Each row was made from one small tree. Brackets hold a mark, then the marks that hang from it, in alphabetical order. Every link used is in the known rows. Write each row's tree.
Known rows
(vegafo (zodi padit)): [ 1.328 -1.972 -1.319  0.601 -0.088 -0.891 -1.253 -0.992  1.166 -0.523
 -0.157  1.204  0.332 -2.564 -1.689  1.600  0.497 -2.427 -0.510 -0.620
 -0.259  0.433  1.183  0.879]
(tuda (padit pobi)): [-0.208 -0.557 -4.463 -0.851 -0.541 -0.830 -1.392 -0.065  0.497 -1.664
  0.260  0.139 -1.442 -0.464 -0.507  1.338 -0.247  2.678  1.505  0.422
 -0.173  0.393  0.598  0.848]
(zodi (denu (voti padit))): [ 0.923  0.261 -0.059  0.593  0.907 -1.486  1.260  1.219 -0.640  2.101
  2.384 -0.974  1.242  2.345  0.377  0.843 -1.827  1.535  0.794  0.359
  0.500  2.223  0.534  1.099]
(voti padit vusi): [-0.169 -0.959  0.372 -0.068 -0.822 -0.270 -2.807 -0.255  0.995  1.241
  3.705 -0.240 -2.207 -0.383 -1.405  1.378 -0.152  0.425 -1.427  0.290
  1.478 -0.285 -0.754  4.084]
(vusi zodi): [-0.103 -0.684  0.563 -0.084 -0.070 -0.604  0.213  0.709 -0.477 -1.709
  0.079 -0.668 -0.263 -1.072 -0.844 -0.270  0.154  0.241 -0.091  0.067
  2.606 -0.376  0.910  1.803]
(voti (vusi tuda zodi)): [ 0.715  0.070  0.334  0.001 -0.207  0.074 -0.295  0.614  0.988 -1.738
  3.754 -1.621 -2.778 -1.478 -1.327  0.117  2.061 -0.501 -0.778 -0.206
  4.468 -0.825  1.293  6.552]
(zodi denu vegafo): [ 0.746 -1.105 -1.574 -0.872 -0.954 -1.494  3.683 -1.165 -0.073 -0.270
  1.182  0.263 -0.359  2.394  2.314  1.696 -0.582 -0.209 -0.073  0.613
 -0.349  1.206  1.470  0.065]
(denu (tuda padit) (voti vusi)): [-0.740  0.349 -3.808  3.784  0.240  0.347 -3.455  1.267  0.563  1.100
  2.203 -0.290 -0.925 -1.113 -1.783  0.278 -0.919  0.901  1.424 -0.859
  1.218  1.605 -1.683  2.768]
(voti (padit pobi) (vusi tuda zodi)): [ 0.622 -0.583  1.122 -0.729 -0.069 -0.816 -3.073  0.790  1.006 -1.242
  4.808 -1.620 -4.980 -1.611 -2.305  0.853  1.460  1.419 -0.202  0.789
  4.482 -0.305  2.144  7.841]
(vegafo (zodi (denu voti) (padit pobi))): [ 2.119 -1.131 -2.518  0.651  0.472 -1.689  0.157  0.414  2.117  0.504
  1.109  0.581  1.693 -0.001 -0.756  1.210 -0.843 -2.302  1.958 -0.533
  1.117  3.581  2.308  0.548]
(zodi (denu tuda) padit vegafo): [ 0.932 -1.178 -3.233  1.288 -0.766 -1.711  0.459 -1.300 -0.399  0.372
  0.611  1.427 -2.219  0.950 -1.043  2.644 -1.033 -1.136  2.004 -0.172
 -1.409  1.363  1.672  0.320]
(zodi vegafo): [-0.256 -2.094 -0.370  0.008 -0.851 -0.692  1.002 -0.622 -0.063 -0.111
  0.478  0.199  0.124  0.001  0.582  0.715 -0.085 -0.175 -0.628 -0.157
 -0.997  0.398  0.648 -0.110]
(vegafo zodi): [ 0.945 -0.655  0.663  0.627  0.046 -0.795  0.062 -0.590  1.069 -0.491
 -0.915  0.596  0.347 -1.280  1.305  0.103  0.496 -2.130 -1.801 -0.356
  0.638  0.098  0.433  0.047]
(vusi (zodi vegafo)): [-0.366 -3.012  0.002  0.414 -0.659 -1.064  1.138 -0.038 -0.756 -1.685
  0.088 -0.703 -0.316 -0.916 -0.413  0.441  0.056  0.167 -0.745 -0.068
  1.747  0.201  1.474  1.908]
(voti (padit pobi) (vusi (zodi denu))): [ 0.195 -0.657 -0.368 -1.565 -1.311 -1.527 -0.679  0.049  1.663 -1.287
  4.463 -0.970 -3.746  0.859 -0.686  2.028 -0.551  0.696 -0.054  0.905
  4.980  0.760  1.733  5.786]
(denu mipug tuda): [-1.170  2.248  0.983  4.222  1.065  0.600 -3.640  0.036 -0.993  1.361
 -1.504  2.149 -2.359 -1.672  0.154 -1.084 -0.375 -1.531  1.948 -1.109
 -0.549  0.770 -0.214 -0.166]
(voti padit): [ 0.038 -0.781  0.975 -0.473 -0.008 -0.989 -1.602 -0.179 -0.719  0.488
  0.909 -0.084 -0.918 -0.096 -0.578  0.999 -0.540  1.484 -0.253  0.387
 -0.371 -0.371 -0.074  1.304]
(padit pobi): [-0.189  0.088 -0.084 -0.741 -0.289  0.214 -1.043 -0.074  1.083 -0.599
 -0.018  0.208 -0.975 -0.014 -0.317 -0.345 -0.096  0.127  1.106  0.152
  0.356  0.741  0.611  0.003]
(vusi tuda (zodi (padit pobi) vegafo)): [ 1.175 -3.258 -1.491 -0.884 -0.159 -1.442 -0.424 -0.234  0.051 -2.600
  1.860 -0.655 -2.503 -2.255 -3.368  1.685  1.696  0.496  1.813 -0.179
  1.284  0.428  3.993  4.923]
(vusi tuda (voti (padit pobi))): [ 1.653  0.253  1.694 -1.181  1.990 -1.152 -1.730  1.750 -0.562  1.518
  1.604 -1.293 -2.392 -0.743 -2.683  0.623  2.783  2.243  1.279  0.703
  1.203  1.573  3.117  4.298]
(voti padit (vusi tuda)): [ 0.924  0.139  0.949 -0.618 -0.216 -0.137 -2.083  0.188  0.640  0.846
  4.794 -0.850 -3.633 -0.593 -1.342  1.596  1.428  0.921 -0.979  0.399
  1.650 -0.851  0.658  6.216]
(voti (padit pobi) vusi): [-0.514 -0.923  0.235 -0.681 -1.249 -0.278 -3.907 -0.197  1.572  0.319
  3.808 -0.126 -3.153 -0.351 -1.663  1.205 -0.002  0.738 -0.123  0.371
  1.960  0.589  0.119  3.986]
(denu tuda): [-0.365  1.498  0.485  2.072  0.569  0.312 -1.621 -0.114 -0.597  0.670
 -1.272  0.743 -2.042 -0.382 -0.298 -0.910 -0.517 -0.834  1.150 -0.259
 -0.165  0.098 -0.500 -0.567]
(voti (vusi tuda (zodi vegafo))): [ 0.473 -2.285 -0.073 -0.027 -1.173 -0.338  0.723 -0.191  0.716 -1.513
  4.050 -1.633 -2.907 -1.457 -0.647  1.169  1.813 -0.354 -1.573 -0.107
  3.517 -0.713  1.938  6.397]

Write each row's tree
[ 0.258  0.924  0.559  2.732  1.731 -1.758 -0.572  1.977 -1.835  1.051
  0.775 -0.959 -1.161  0.891 -0.904 -0.481 -2.009  1.031  1.874 -0.001
  2.640  1.994  0.847  2.394] | (vusi (zodi (denu tuda (voti padit))))
[-0.427  0.725  1.717  3.132  1.137  0.291 -4.064  1.286  0.017  3.239
  5.025 -0.368 -1.524 -2.205 -1.174  0.388  0.688  0.182  0.407 -0.516
  1.517  1.614  0.689  6.376] | (denu mipug (voti padit (vusi tuda)))
[ 1.104 -1.330 -1.522 -0.633 -0.487 -0.160 -2.790  0.537  1.992 -2.310
  4.336 -0.747 -3.744 -2.605 -4.471  1.716  1.782 -0.259  1.431 -0.211
  4.163  0.137  2.999  7.570] | (voti (vusi tuda (zodi (padit pobi))))
[ 0.394  1.212 -0.143  1.117 -0.483 -1.245 -1.746  0.151  0.222 -0.194
  3.104 -0.226 -4.948  0.372 -0.585  1.189 -0.937 -0.251  0.177  0.289
  4.357  0.163  0.452  5.221] | (voti padit (vusi (zodi (denu tuda))))
[ 2.159 -0.757 -2.739 -0.874 -0.739 -1.920  0.435 -1.215  2.338 -1.151
  0.769  1.224 -0.943 -0.215 -0.081  2.319 -0.109 -2.308  1.090  0.078
  0.734  1.715  2.685  1.099] | (vegafo (zodi denu (padit pobi)))
[ 2.150 -1.273 -0.625 -0.194  2.036 -1.444  0.048  1.907 -0.732 -0.303
  1.015 -1.474 -0.331 -2.744 -5.812  1.043  3.619  0.700  1.534 -0.145
  2.962  1.003  3.526  5.689] | (vusi tuda voti (zodi padit))
[ 0.604 -0.970  1.149 -0.843  1.176 -1.290 -2.549  1.585 -0.281  1.760
  0.446 -0.432 -0.928 -0.473 -3.009  0.684  1.489  1.774  0.988  0.419
  1.145  2.056  1.747  2.215] | (vusi (voti (padit pobi)))
[ 1.781 -0.307  0.304  0.909  1.073 -1.988  1.299  0.549  0.312  1.739
  1.450 -0.368  1.387  1.155  1.814  0.791 -1.289 -0.731 -0.898  0.304
  0.930  2.254  0.920  1.069] | (vegafo (zodi (denu (voti padit))))
[-1.642  0.355  0.468  3.954  0.598  1.094 -3.243  0.961  1.058  2.639
  3.007  0.177  1.224 -1.733 -0.800 -0.529 -0.099 -1.904  0.745 -0.906
  1.932  2.551 -0.750  2.850] | (denu mipug (voti vusi))
[ 1.261  0.052 -0.921  1.398 -0.366 -0.656  1.459  0.271  2.658  1.314
  3.295 -0.379  1.537  0.674  1.989  0.490 -0.490 -3.582 -1.276 -0.380
  3.100  2.541  0.123  2.356] | (vegafo (zodi (denu (voti vusi))))
[ 1.615  0.531 -4.105  0.394  1.492 -1.869  3.493  1.898 -1.131 -1.606
  2.335 -2.402  0.034  0.863  0.228  1.284  0.185  3.399  1.827  0.265
  2.514  1.476  2.519  4.463] | (vusi (tuda padit) (zodi (denu voti)))
[ 1.288 -2.017 -0.927  0.020  1.067 -1.467 -0.886  1.766 -0.669 -0.096
  0.135 -0.744  1.060 -2.611 -6.046  1.450  2.025  0.196  1.429 -0.340
  3.160  1.553  2.523  3.473] | (vusi voti (zodi padit))
[ 1.666  0.174  1.426 -0.161  2.194 -0.894  1.248  2.359 -0.881 -0.168
  0.397 -2.014 -0.541 -1.588 -2.789 -0.400  3.443  0.835  0.505 -0.054
  3.851  0.709  2.998  4.673] | (vusi tuda voti zodi)
[ 1.184 -0.376 -3.268 -0.308  0.455 -1.280  0.800  0.636 -1.169 -3.276
  0.988 -1.516 -2.178 -1.800 -0.920  1.273  1.508  3.354  0.550  0.369
  1.811 -1.369  2.002  4.676] | (vusi (tuda padit) zodi)
[-1.042  0.062  1.480  2.862  1.338 -0.378 -4.615  1.396 -0.574  2.722
  1.225  0.685  0.266 -1.410 -1.138 -0.461 -1.055  0.893  2.299 -0.241
 -0.129  2.939  0.842  1.627] | (denu mipug (voti (padit pobi)))
[ 0.744  0.747 -2.454  0.740  0.040 -1.475 -1.117  0.078  0.192 -2.040
  0.107  0.786 -3.537 -0.241 -2.843  1.175 -1.026 -0.466  3.800 -0.247
  2.704  1.328  2.686  2.036] | (vusi (zodi (denu tuda) (padit pobi)))
[-0.752  0.210  1.021  3.622  0.601  0.284 -4.660  1.413  0.018  3.131
  3.203 -0.150 -1.497 -0.990 -2.356 -0.613 -1.026 -0.251  0.648 -0.606
  1.440  1.602 -1.532  3.156] | (denu tuda (voti padit vusi))
[-1.468  1.665 -3.250  3.500  0.607 -0.159 -4.872 -0.231 -0.686 -0.348
 -1.512  2.127 -3.826 -2.393 -0.342  0.293 -0.555  1.391  3.149 -0.308
 -0.728  1.292  0.502  0.753] | (denu mipug (tuda (padit pobi)))
[-1.560  1.432 -3.116  5.752  1.667  0.144 -4.023  1.424 -1.869  1.739
 -0.919  1.370 -0.098 -2.298 -0.648 -0.469 -1.360  1.164  3.108 -1.078
 -0.836  2.432 -0.353  0.445] | (denu mipug (tuda padit) voti)
[ 0.410 -2.863  0.690 -0.365 -0.884 -1.430 -1.119 -0.115  0.080 -1.138
  4.963 -1.598 -3.887 -1.757 -1.482  1.944  1.336  0.973 -2.079  0.438
  3.090 -0.612  2.241  7.685] | (voti padit (vusi tuda (zodi vegafo)))
[ 1.245 -2.386 -3.636 -1.463 -1.279 -1.926  1.213 -1.255  1.093 -0.599
  1.935  0.918 -1.094  1.308 -0.751  3.283 -0.834 -0.271  2.232  0.390
 -0.984  1.995  2.834  0.987] | (zodi denu (padit pobi) vegafo)
[ 1.511  0.214 -1.998  1.641  0.103 -1.725 -0.104 -1.568  0.844 -0.095
  0.528  2.392 -0.294 -1.629  0.400  2.702 -0.319 -3.326  0.720 -0.591
  0.051  1.676  2.354  1.377] | (vegafo (zodi (denu mipug) padit))
[ 0.395 -0.325 -5.529  1.064 -0.675 -2.167  1.623 -1.261 -0.878 -0.875
 -0.156  0.798 -2.777  1.564  1.816  2.369 -1.314  1.824  1.202  0.243
 -1.214  0.804  0.897  0.268] | (zodi (denu (tuda padit)) vegafo)
[ 0.326  0.354  0.272  1.502  0.623  1.070 -0.732  1.664  1.403  1.632
  4.444 -1.579  0.174 -0.325 -0.892 -0.561  1.179 -0.674  0.232 -0.638
  2.180  1.263  0.051  4.576] | (denu (voti (vusi tuda)))
[-1.216  1.790 -3.335  4.043  0.676 -0.370 -3.768 -0.326 -1.557  0.085
 -1.485  2.060 -2.879 -2.331  0.051  0.543 -0.638  1.130  2.260 -0.752
 -1.203  0.629 -0.163  0.664] | (denu mipug (tuda padit))
[-2.157  1.805  0.785  6.028  0.993  1.441 -5.141  1.316  0.410  3.363
  1.889  1.316 -0.809 -1.874 -1.047 -1.585 -0.569 -2.592  1.877 -1.652
  1.760  2.688 -1.200  2.075] | (denu mipug tuda (voti vusi))
[ 1.314 -3.229 -3.105 -0.854 -1.107 -2.448  2.715 -1.017 -0.166 -1.903
  1.882 -0.277 -0.523  0.312 -1.663  3.329 -0.355 -0.174  0.942  0.161
  1.487  0.764  2.967  2.594] | (vusi (zodi denu padit vegafo))
[ 0.812 -0.586 -3.746 -0.246 -0.479 -0.635 -0.484  0.471  0.445 -2.966
  3.794 -1.597 -3.258 -1.994 -1.487  1.898  1.869  2.282 -0.609  0.273
  3.794 -1.169  1.266  7.319] | (voti (vusi (tuda padit) zodi))
[-0.946  0.902  0.291  4.050  0.473  1.273 -3.263  1.490  1.058  2.334
  2.030 -0.252 -0.398 -0.546 -1.615 -1.453 -0.757 -1.702  1.040 -1.196
  1.891  2.068 -1.598  1.732] | (denu tuda (voti vusi))
[ 0.233 -1.900 -2.539  2.649  0.556 -1.409  0.557 -0.072 -0.310  2.064
  2.013  1.064  2.118 -0.202 -0.823  2.189 -1.083 -1.196  2.589 -0.865
 -1.140  3.903  2.276  1.023] | (zodi (denu mipug voti) padit vegafo)
[ 2.245 -0.749 -2.496 -0.641 -0.335 -2.103  1.728 -1.164  1.532 -0.643
  0.541  0.977  0.253 -0.051 -0.162  2.587 -0.064 -2.554 -0.044  0.031
  0.297  0.960  1.847  0.806] | (vegafo (zodi denu padit))
[ 2.184 -1.109 -2.048 -0.758  0.756 -2.393  1.889  1.445 -0.464 -0.163
  1.145 -0.794  0.655 -0.171 -4.318  2.572  1.417  0.031  1.996 -0.032
  3.437  2.331  3.377  3.346] | (vusi voti (zodi denu padit))
[-0.545  0.422  1.437  3.606  1.942 -0.399 -3.644  1.679 -1.576  2.972
  0.188 -0.209 -0.441 -0.369 -1.742 -1.274 -1.618  0.818  1.632 -0.447
 -0.599  1.612 -0.684  0.519] | (denu tuda (voti padit))
[-0.040  1.517 -0.938  1.459 -0.715 -0.472 -0.060 -0.018  0.969 -0.950
  2.130 -0.213 -3.884  0.728  0.105  0.172 -0.288 -1.732  0.438 -0.346
  4.709  0.656  0.440  3.734] | (voti (vusi (zodi (denu tuda))))
[ 1.087  1.685 -3.859  0.693  0.918 -1.709  1.866  0.041 -1.257 -2.595
  1.479 -0.426 -2.799 -0.971  1.497  2.171  0.912  2.562  1.412  0.347
  2.104  0.232  3.154  5.263] | (vusi (tuda padit) (zodi (denu mipug)))
[ 0.709  1.526  0.046  1.598  0.267 -0.878  1.029 -1.119  0.818 -0.018
 -0.259  1.775 -0.550 -0.287  3.777  0.961  0.060 -3.410 -0.608  0.056
  0.924  1.589  1.572  0.521] | (vegafo (zodi (denu mipug)))
[-1.379 -0.467  1.165  3.443  0.500  0.220 -4.783  1.051  0.324  3.176
  4.146  0.185  0.186 -2.003 -1.523  0.368 -0.573 -0.298  0.155 -0.516
  1.234  2.072 -0.615  4.317] | (denu mipug (voti padit vusi))
[ 1.507 -0.495  2.067 -0.483  2.320 -1.867 -0.354  2.518 -1.811  0.306
  1.396 -2.195 -1.690 -1.813 -3.533  0.660  3.236  2.319 -0.117  0.463
  3.287  0.530  3.328  6.013] | (vusi tuda (voti padit) zodi)
[-1.731  1.429 -3.036  5.139  1.550 -0.001 -5.038  1.094 -0.798  1.163
 -0.855  1.469 -1.101 -2.130 -0.876 -0.658 -1.326  1.356  4.383 -0.944
 -0.347  3.022  0.159  0.484] | (denu mipug (tuda (padit pobi)) voti)
[ 0.712  2.037 -4.930  0.968  0.086 -1.650  0.854 -0.400 -0.674 -0.991
 -0.266  0.433 -2.921  1.467  1.091  1.590 -1.244  1.913  1.872  0.240
 -0.255  0.496  0.204  0.350] | (zodi (denu (tuda padit)))
[ 1.806 -3.396 -0.909 -0.138  1.219 -2.040  0.759  0.994 -0.944 -0.444
  1.622 -1.454 -0.575 -2.804 -5.222  2.137  3.658  0.583  0.931 -0.334
  2.148  1.116  4.424  5.593] | (vusi tuda voti (zodi padit vegafo))
